What can hang from each mark
medus: lagupi surub
mulak: lonel
kibof: mulak
botuza: lonel surub
kuzu: mulak
lagupi: kilosup medus mulak pilopi
kilosup: lagupi lonel
surub: botuza medus
lonel: botuza

Each row was made from one small tree. The marks that hang from a mark follow it in brackets, in alphabetical order. Every link used is in the known rows. Write each row's tree.
Known rows
surub[botuza medus[lagupi[mulak[lonel] pilopi]]]: -.57; .05; .21; -.08; -.14; .05; -.09; -.09; .11; -.28; .32; -.05; -.04; -.13; .28; .36; -.01; -.07; -.01; .19; -.32; -.15; .03; .09; .14; -.33; .38; .05
kibof[mulak[lonel[botuza[surub]]]]: -.24; -.30; -.11; -.06; -.38; -.02; -.12; -.16; -.11; -.26; -.11; -.06; -.06; -.08; .22; .18; .13; .12; .06; .12; -.10; -.28; -.04; .23; .03; .06; .11; .09
lonel[botuza[surub[medus[lagupi[kilosup mulak]]]]]: -.26; -.01; .07; -.06; -.10; .05; -.02; -.13; -.34; -.49; .21; -.07; .04; -.09; .31; .19; .25; -.10; -.04; .22; -.35; -.16; .14; .28; .26; -.14; .13; .16
kuzu[mulak[lonel[botuza[surub]]]]: -.25; -.37; -.01; -.05; -.35; -.03; .00; -.13; -.05; -.28; .05; -.12; -.04; .01; .31; .11; .21; .14; -.16; .18; .01; -.36; -.03; .27; .08; -.02; -.01; .14
kuzu[mulak[lonel]]: -.23; -.34; -.04; -.02; -.28; .00; .05; -.04; .18; -.12; .13; -.05; -.04; .05; .28; .02; .13; .14; -.24; .12; .19; -.31; -.13; .14; -.03; -.08; -.02; .05
mulak[lonel[botuza[surub[medus[lagupi[pilopi]]]]]]: -.36; -.10; .15; -.17; -.15; -.13; .01; -.23; -.29; -.34; -.09; -.13; -.03; -.15; .32; .18; .09; .06; .02; .09; -.20; -.27; .18; .15; .15; -.08; .22; .11
lagupi[kilosup[lonel]]: -.16; -.16; -.01; -.06; .03; .07; .20; .03; .05; -.34; .13; -.11; .07; .06; .33; -.16; .15; .22; -.28; -.03; .04; -.41; .12; .07; -.21; .01; .27; -.06
medus[lagupi[kilosup pilopi] surub[botuza[lonel]]]: -.43; .09; .19; .08; .24; .05; -.06; .02; .05; -.55; .09; -.34; -.04; -.20; .36; .23; .17; -.04; -.19; .03; -.35; -.15; .20; .18; -.06; .03; .20; .23
mulak[lonel[botuza[surub[medus]]]]: -.24; -.22; .01; -.14; -.24; -.13; .02; -.26; -.23; -.22; -.15; -.09; .04; -.09; .29; .01; .14; .12; -.05; .14; -.27; -.34; .08; .08; .16; -.12; .26; .05
kuzu[mulak[lonel[botuza]]]: -.26; -.39; .03; -.01; -.37; -.01; .08; -.06; .01; -.20; .11; -.08; -.03; .11; .30; .18; .19; .16; -.18; .10; .06; -.32; -.04; .22; .01; -.10; .03; .10
lonel[botuza]: -.20; -.21; .01; .06; -.18; .00; .14; -.10; -.26; -.20; .02; -.02; -.02; .01; .12; .27; .21; .07; -.01; .00; -.18; -.09; .18; .10; .18; -.05; .19; .08
kuzu[mulak[lonel[botuza[surub[medus[lagupi]]]]]]: -.37; -.26; .08; -.10; -.26; -.04; -.01; -.14; -.12; -.28; .17; -.11; -.03; .04; .42; .21; .16; .05; -.13; .23; -.09; -.28; -.06; .23; .14; -.19; .03; .13
kilosup[lagupi lonel]: -.49; -.25; .12; -.10; .14; .12; .21; -.14; -.07; -.20; .15; -.02; .03; .11; .33; -.03; .05; .30; -.17; -.08; -.06; -.31; .20; .03; -.12; -.02; .43; -.01
lagupi[kilosup medus mulak[lonel] pilopi]: -.15; .06; .14; -.12; -.18; .23; .17; .24; .04; -.63; .39; -.11; .00; -.21; .16; -.16; .26; -.06; -.07; .12; .29; -.35; .11; .25; -.25; -.02; .15; .14
mulak[lonel]: -.17; -.21; -.04; -.04; -.15; -.09; .11; -.09; .08; -.04; -.08; -.06; -.01; -.03; .22; -.08; .06; .21; -.20; -.03; .06; -.29; -.02; -.03; -.01; -.05; .15; -.03
medus[lagupi[kilosup mulak pilopi] surub[botuza[lonel]]]: -.42; .11; .20; .16; .14; .18; -.10; .16; .16; -.62; .25; -.36; -.05; -.16; .29; .17; .20; -.08; -.27; .10; -.29; -.18; .15; .33; -.03; .04; .12; .29
kilosup[lonel]: -.29; -.24; -.02; .02; -.05; .05; .20; -.03; .04; -.08; .00; -.11; -.05; .11; .17; -.16; .03; .25; -.21; -.04; .04; -.35; .08; -.04; -.06; .05; .31; -.07
kibof[mulak[lonel[botuza]]]: -.25; -.31; -.08; -.02; -.40; .01; -.05; -.09; -.05; -.18; -.05; -.01; -.06; .01; .22; .26; .13; .14; .04; .05; -.06; -.23; -.04; .17; -.05; -.02; .15; .05
lonel[botuza[surub[medus[lagupi[pilopi]]]]]: -.35; -.04; .14; -.11; -.06; -.04; -.03; -.26; -.43; -.42; .02; -.06; -.04; -.20; .21; .32; .16; -.14; .16; .17; -.33; -.06; .24; .17; .31; -.09; .22; .17
kilosup[lagupi[medus] lonel]: -.51; -.15; .12; -.14; .14; .18; .31; -.08; -.22; -.23; .28; -.06; .01; .11; .31; -.13; .11; .25; -.10; -.01; -.04; -.28; .17; -.06; -.15; -.06; .47; .01
surub[botuza[lonel] medus[lagupi[kilosup mulak]]]: -.54; .02; .09; -.04; -.04; .00; .06; .05; .21; -.37; .37; -.20; .11; .01; .40; .27; .13; .02; -.17; .17; -.51; -.21; -.01; .02; .04; -.42; .41; -.07
lagupi[medus[surub] mulak[lonel[botuza]] pilopi]: -.23; -.01; .17; .08; -.28; .30; .01; .13; -.17; -.46; .15; -.19; -.12; -.16; .03; -.16; .28; -.13; .01; .21; .02; -.22; .14; .26; .01; .08; .16; .34
mulak[lonel[botuza[surub]]]: -.20; -.23; -.02; -.08; -.23; -.13; .04; -.20; -.21; -.24; -.18; -.14; -.01; -.08; .27; .02; .16; .20; -.13; .05; -.16; -.36; .11; .14; .12; .03; .17; .09
botuza[lonel surub[medus[lagupi[mulak]]]]: -.40; -.06; -.02; -.05; .04; -.12; .05; -.12; .00; -.32; .06; -.27; .01; -.13; .23; -.09; .12; -.04; -.10; .21; -.33; -.14; .00; -.01; .21; -.15; .17; -.01

Which tree is each row?
-.57; -.08; .26; -.11; .04; .32; .24; .05; -.12; -.45; .43; -.08; -.03; -.01; .18; -.09; .13; .11; .00; .03; .12; -.28; .27; .17; -.17; .02; .42; .13	kilosup[lagupi[medus mulak pilopi] lonel]
-.13; -.03; -.05; .13; -.20; .29; .02; .15; .01; -.18; .21; -.16; -.09; -.01; .08; -.45; .24; -.05; -.27; .25; .03; -.22; -.15; .10; .04; .00; .07; .21	lagupi[medus[surub] mulak[lonel]]
-.30; .10; .22; -.03; .03; .11; .09; .16; .08; -.52; .37; -.13; -.03; -.09; .32; .20; .10; .00; -.25; -.04; .20; -.22; .14; .33; -.11; -.03; -.03; .15	medus[lagupi[kilosup mulak[lonel] pilopi]]
-.50; .09; .21; -.14; -.09; .07; -.07; -.02; .12; -.46; .39; -.06; .04; -.14; .39; .34; .06; -.07; -.07; .17; -.31; -.24; .06; .15; .03; -.35; .37; .07	surub[botuza medus[lagupi[kilosup mulak[lonel] pilopi]]]
-.22; -.11; .15; -.13; .04; .08; .16; .04; .04; -.53; .09; -.11; .02; -.15; .26; -.02; .12; .10; -.07; -.06; .16; -.38; .31; .16; -.28; .10; .33; .02	lagupi[kilosup[lonel] pilopi]
-.12; -.11; .02; -.09; -.26; .11; -.01; .03; -.02; -.54; .22; -.09; .13; -.07; .35; -.11; .29; .04; -.26; .20; -.12; -.44; .05; .35; .01; -.14; .13; .08	lagupi[kilosup mulak[lonel[botuza[surub[medus]]]]]
-.60; -.26; .34; -.14; .04; .11; .22; -.16; -.32; -.46; .09; -.06; .02; .02; .30; .27; .11; .24; .07; -.13; -.12; -.31; .49; .21; -.11; .04; .51; .13	kilosup[lagupi[pilopi] lonel[botuza]]
-.36; .05; .05; .13; .23; .04; -.03; .03; .07; -.38; .12; -.35; .00; -.03; .43; .13; .19; .06; -.35; .06; -.44; -.17; .05; .11; -.02; -.04; .16; .17	medus[lagupi[kilosup] surub[botuza[lonel]]]
-.24; .10; .06; .08; .09; .15; .11; .17; .04; -.37; .48; -.07; -.02; .04; .31; .17; .15; -.03; -.35; .01; .08; -.09; .01; .25; .02; -.08; -.09; .11	medus[lagupi[kilosup mulak]]
-.38; .06; .18; -.03; -.02; .12; .01; -.03; -.02; -.27; .35; .04; -.04; -.11; .18; .22; .02; -.23; .02; .17; -.07; .06; .05; .07; .18; -.26; .18; .06	surub[medus[lagupi[mulak pilopi]]]
-.20; -.21; .01; .09; -.34; .09; .08; .07; .04; -.21; .13; -.09; -.01; .07; .14; .02; .18; .14; -.23; .05; .02; -.29; .03; .24; .09; -.05; .09; .10	lagupi[mulak[lonel[botuza]]]
-.31; -.06; .06; -.07; -.07; -.05; -.01; -.26; -.43; -.31; .05; -.05; -.01; -.10; .26; .25; .17; -.09; .05; .17; -.38; -.06; .16; .12; .34; -.13; .20; .12	lonel[botuza[surub[medus[lagupi]]]]
-.43; -.05; .06; -.14; .11; -.20; .06; -.20; -.07; -.37; -.07; -.26; -.01; -.27; .23; .02; .09; -.06; .06; .16; -.30; -.12; .13; -.05; .16; -.10; .25; -.01	botuza[lonel surub[medus[lagupi[pilopi]]]]
-.41; .06; .28; .02; .03; .20; .16; .20; -.10; -.60; .41; -.18; -.04; .05; .32; .27; .14; .03; -.19; -.05; .09; -.25; .27; .38; -.10; .02; .12; .16	medus[lagupi[kilosup[lonel[botuza]] mulak pilopi]]
-.27; -.04; -.07; .08; -.03; .11; .08; -.01; -.05; -.16; .06; -.23; -.08; -.09; .09; -.18; .23; .00; -.08; .19; -.32; -.11; -.03; -.15; .06; -.04; .32; .12	lagupi[medus[surub[botuza[lonel]]]]
-.35; .06; .09; -.16; .06; .07; -.06; -.12; -.10; -.51; .21; -.12; .00; -.22; .29; -.07; .09; -.11; -.07; .25; -.13; -.25; .10; .21; .12; -.06; .19; .10	botuza[surub[medus[lagupi[kilosup[lonel] mulak pilopi]]]]
-.24; .07; .05; .27; .12; .26; -.11; .08; .00; -.19; .26; -.15; -.14; .03; .17; -.04; .13; -.15; -.38; .14; -.09; .04; -.05; .23; .22; .06; -.13; .28	medus[lagupi[mulak] surub]
-.44; .13; .22; .13; .12; .30; -.14; .14; .10; -.59; .31; -.30; -.08; -.07; .34; .07; .14; -.03; -.32; .11; -.20; -.29; .17; .39; -.06; .10; .17; .30	medus[lagupi[kilosup[lonel] mulak pilopi] surub[botuza]]
-.55; -.11; .33; -.02; -.02; .40; .15; .04; -.35; -.56; .31; -.15; -.04; .04; .22; -.05; .25; .06; .01; .10; -.14; -.28; .36; .32; -.09; .07; .45; .30	kilosup[lagupi[medus[surub] mulak pilopi] lonel[botuza]]
-.30; .02; .00; -.10; -.02; -.01; -.09; -.19; -.09; -.26; .12; -.08; -.04; -.17; .27; -.09; .07; -.09; -.14; .27; -.18; -.17; -.06; .11; .28; -.13; .09; .07	botuza[surub[medus[lagupi[mulak[lonel]]]]]
-.34; .08; .27; .15; .11; .32; -.04; .18; -.13; -.63; .28; -.27; -.08; .01; .32; .05; .20; -.07; -.29; .07; -.08; -.24; .24; .45; -.05; .14; .07; .33	medus[lagupi[kilosup[lonel[botuza]] mulak pilopi] surub]
-.45; .03; .05; .28; .07; .15; -.08; .09; .17; -.25; .19; -.34; -.11; .03; .22; .09; .15; .01; -.37; .13; -.39; -.10; -.03; .16; .16; -.01; .09; .23	medus[lagupi[mulak] surub[botuza[lonel]]]
-.33; .09; .23; -.06; -.01; .07; .03; .07; -.12; -.66; .29; -.18; -.03; -.14; .34; .24; .17; -.01; -.18; .02; .05; -.27; .21; .44; .00; .02; -.02; .24	medus[lagupi[kilosup mulak[lonel[botuza[surub]]] pilopi]]
-.43; -.05; .10; -.01; -.01; .29; .00; -.03; -.05; -.30; .34; -.08; -.01; -.06; .27; -.12; .23; .07; -.20; .18; -.21; -.20; .01; .15; .02; -.10; .28; .24	kilosup[lagupi[medus[surub[botuza]] mulak[lonel]]]
-.34; .04; .08; -.15; -.02; -.01; -.12; -.20; -.09; -.37; .10; -.08; -.06; -.28; .23; -.02; .05; -.14; -.03; .26; -.12; -.16; .03; .15; .25; -.08; .11; .11	botuza[surub[medus[lagupi[mulak[lonel] pilopi]]]]
-.28; -.29; -.09; -.11; -.40; -.02; -.15; -.22; -.13; -.24; -.08; -.01; -.04; -.09; .25; .18; .12; .04; .12; .20; -.22; -.25; -.07; .17; .06; -.08; .21; .05	kibof[mulak[lonel[botuza[surub[medus]]]]]
-.58; .02; .20; -.14; .05; -.11; .07; -.07; .10; -.44; .22; -.20; .08; -.16; .40; .41; .08; -.02; .04; .09; -.48; -.16; .15; -.04; -.02; -.37; .51; -.06	surub[botuza[lonel] medus[lagupi[kilosup pilopi]]]
-.36; .15; .21; .09; .06; .22; -.19; .10; .13; -.57; .26; -.27; -.06; -.16; .37; .13; .14; -.06; -.33; .12; -.18; -.26; .11; .41; -.03; .05; .07; .34	medus[lagupi[kilosup mulak[lonel] pilopi] surub[botuza]]
